Every row comes from one small tree of marks. The marks that hang from a mark follow it in brackets, in alphabetical order. Every link used is in the known rows. Which tree was each row made from?
Known rows
K{N{F{M{C X}}}}: -132,-218,312,-55,54,-100,42,-179,150,-198,-46,77,-122,223,11,257,-359,-102,85,301,-334,-156,-58,-268
M{B C{A{X}} E}: -29,-52,199,135,24,165,-60,42,36,-214,-23,326,-206,-185,-45,208,-626,57,161,183,-65,-58,114,-108
N{K}: -211,-12,195,-62,-18,-38,-72,110,88,-94,162,315,-50,41,-132,11,-218,11,-7,46,-125,-47,-69,-343
X{A M}: -100,-83,36,-72,-5,136,50,170,244,-97,-31,313,2,-86,-102,10,-53,-103,-40,315,-256,-66,-131,-257
M{D X{A}}: -36,-15,205,-131,-101,138,69,303,198,-36,-11,223,-69,-163,-325,51,-115,-104,-92,471,-172,-66,151,-292
M{B C D E X}: -66,18,349,138,49,90,46,305,68,26,-89,396,-227,-253,-75,286,-433,-73,13,323,-25,4,321,-173
M{B D E}: -42,232,303,37,21,44,63,266,19,-82,21,511,-171,-215,-125,212,-404,15,1,261,141,-22,188,-194
C{A{E X{M{D}}}}: -42,36,162,118,-80,231,120,91,129,-47,89,348,-106,-302,-156,154,-252,72,177,493,-84,-86,10,-104
F{M{E} N{K}}: -227,-61,326,58,34,-259,-75,-24,155,-272,111,278,-275,86,-107,-32,-474,-165,153,-70,-174,63,-97,-243
C{A{E}}: 15,117,128,-108,-50,40,-35,18,120,-147,94,164,-93,-85,-163,141,-226,95,18,350,62,-83,-4,-183
M{C D E}: -6,76,233,81,71,118,45,130,127,-86,15,366,-260,-97,-115,231,-368,67,-97,204,-61,55,256,-229
N{K{M{B}}}: -318,-52,338,108,43,-72,-21,72,4,17,105,366,-62,-95,10,66,-356,-42,41,133,-28,-126,-100,-300
C{A{E X}}: -23,60,85,-54,-100,54,24,-43,193,-203,91,179,-87,-176,-217,48,-340,127,103,320,-67,-119,23,-110
F{M{D X} N{K}}: -304,-144,493,31,-119,-100,-32,102,74,-87,139,180,-206,-20,-255,-25,-354,-261,161,145,-202,-13,-39,-333
F{M{B E} N{K}}: -266,-15,391,124,54,-229,-128,64,42,-214,93,362,-293,-24,-61,60,-569,-231,255,-71,-57,27,-92,-225
F{N{K{M}}}: -320,-203,364,142,25,-151,-26,-65,182,-114,176,199,-90,-5,-132,-101,-380,-94,-2,91,-183,-5,-121,-367
A{X}: -160,5,102,-95,-119,19,102,-8,241,-232,29,275,-15,-110,-219,-102,-357,54,-43,105,-211,-131,15,-192
X{M{C D E}}: -58,-18,210,204,109,185,110,182,148,-7,-44,464,-201,-149,19,246,-267,4,-28,274,-144,65,127,-183
X{A{E} M{D}}: 10,76,79,45,53,168,86,278,220,59,48,358,-142,-269,-172,181,13,-52,19,498,-116,11,45,-194
N{F K}: -179,-98,166,55,50,-125,-145,40,110,-145,211,378,20,139,-16,121,-160,31,30,95,-62,-141,-36,-388
F{M{X}}: -235,-46,254,-204,-161,-111,113,13,194,-182,-106,153,-54,30,-134,-50,-264,-160,-19,193,-213,-194,-54,-178
C{A}: -52,25,189,-170,-114,112,-46,-18,62,-221,71,184,-17,15,-160,64,-275,64,-37,274,3,-124,-83,-283
C{A{E X{M}}}: -79,-42,56,61,-72,131,86,3,219,-121,33,280,-30,-215,-85,61,-245,57,170,380,-155,-109,-98,-64
F{M{B X} N}: -289,-104,417,-58,-135,-142,6,50,136,-205,-73,165,-125,-106,-158,-37,-475,-336,139,136,-130,-122,-66,-198
N{F{M} K}: -244,-98,220,0,18,-195,-121,-88,74,-211,151,326,-80,230,38,124,-210,-65,125,18,-118,-208,-149,-326

Which tree is each row?
-33,-128,329,-13,-100,270,-19,121,15,-37,19,136,-125,-106,-184,226,-309,-3,-9,444,-87,-68,148,-297
M{C{A} D X}
-106,66,325,64,23,238,-23,169,-56,13,52,360,-193,-191,-121,295,-388,-45,-5,185,23,-33,138,-290
M{B C D}
-200,-216,80,121,-11,177,108,-8,258,-97,-54,311,-51,-149,-17,20,-317,-25,25,126,-383,-74,-44,-162
A{X{M{C}}}
-209,-111,194,133,60,187,9,131,69,15,-61,386,-71,-167,90,207,-289,-124,51,152,-143,-68,-61,-219
X{M{B C}}
-340,-266,428,301,136,-34,-131,-26,39,-1,138,226,-212,-109,-4,103,-538,-164,99,24,-139,27,-67,-352
F{N{K{M{B C}}}}
-68,31,264,-64,-81,155,19,382,70,20,-22,316,-84,-273,-268,141,-202,-163,6,462,-52,-86,156,-269
M{B D X{A}}
-127,9,470,125,119,164,127,-30,-74,47,49,248,-221,-122,-74,334,-525,6,-4,403,-105,-16,10,-301
K{M{B C D} N}
-53,-37,367,11,90,34,28,-185,-7,-177,96,212,-246,194,-53,378,-379,-12,85,282,-179,-108,-36,-328
K{N{F{M{C D}}}}
-178,-111,263,3,-103,174,-62,-147,-57,-229,-37,183,-229,-79,-52,167,-614,-84,247,105,-144,-194,-99,-131
F{M{B C{A{X}}}}
-17,-23,27,6,73,51,75,218,294,-134,-86,410,-80,-101,-44,47,-127,-60,-22,331,-225,14,-30,-178
X{A M{E}}
-153,10,236,-127,-82,-199,140,65,251,-226,-157,252,-130,16,-69,-10,-331,-110,-15,203,-179,-124,47,-97
F{M{E X}}
-98,0,262,-156,23,-154,46,-229,100,-310,67,201,-85,263,-46,182,-329,-26,72,241,-178,-184,-188,-280
K{N{F{M}}}
-65,56,53,54,87,87,4,275,185,34,-28,379,-89,-292,-34,178,-88,-125,106,377,-76,-37,-51,-138
X{A{E} M{B}}
-150,-6,17,87,-25,14,177,61,334,-79,-13,351,-17,-256,-70,-16,-201,20,72,254,-243,-83,-22,-63
A{E X{M}}
-20,118,155,111,70,195,40,357,99,109,25,440,-153,-371,-112,267,-78,-119,120,482,-4,-5,48,-171
X{A{E} M{B D}}
-250,-117,327,-37,-62,5,3,53,57,-71,-149,191,-163,-68,-10,154,-411,-226,86,122,-173,-164,11,-167
F{M{B C X}}
-106,-82,299,2,-49,159,70,177,138,15,-15,218,-127,-128,-191,155,-260,-46,-94,316,-165,-42,217,-283
M{C D X}
-8,92,183,122,85,179,63,389,92,-3,-54,560,-161,-281,-63,228,-217,-114,90,422,-28,22,76,-187
X{A M{B D E}}
-84,-24,165,142,-27,134,51,124,83,-186,-69,473,-50,-243,32,104,-474,-1,233,310,-71,-101,-66,-55
C{A{X{M{B E}}}}
-174,-155,347,-52,-106,121,-83,0,-59,-124,-118,107,-170,-34,-14,233,-453,-193,167,261,-95,-192,-61,-177
F{M{B C{A} X}}
-80,-192,231,-65,-79,173,-54,40,105,-113,-36,73,-53,-30,-113,137,-311,-28,-20,335,-159,-97,48,-253
M{C{A} X}
-114,-75,283,-2,106,-141,128,-222,169,-197,74,213,30,157,-4,144,-308,96,-74,406,-152,-178,-112,-310
K{M N{F}}
-311,-122,347,-18,-41,-161,-115,-72,101,-227,159,189,-196,99,-169,-70,-402,-205,142,-84,-198,-24,-195,-342
F{M N{K}}
-22,18,155,-41,15,-33,13,356,208,-99,-131,342,-100,-204,-134,72,-282,-131,13,374,-94,-42,157,-164
M{B E X{A}}
-109,1,185,-28,51,-61,40,-80,175,-227,-102,262,-291,74,0,140,-421,-50,-18,22,-184,-37,43,-131
F{M{C E}}
-32,-97,87,181,185,174,-19,266,165,-27,-132,437,-202,-198,78,245,-285,-132,72,262,-191,48,35,-158
X{A M{B C E}}
-231,-83,297,-44,-74,-170,-5,39,92,-188,-89,308,-8,26,39,155,-285,-196,121,216,-34,-325,-15,-186
N{F{M{B X}}}
-134,63,179,108,58,5,76,230,141,-76,-95,535,-51,-175,95,137,-306,-66,59,218,-25,-49,-21,-123
X{M{B E}}
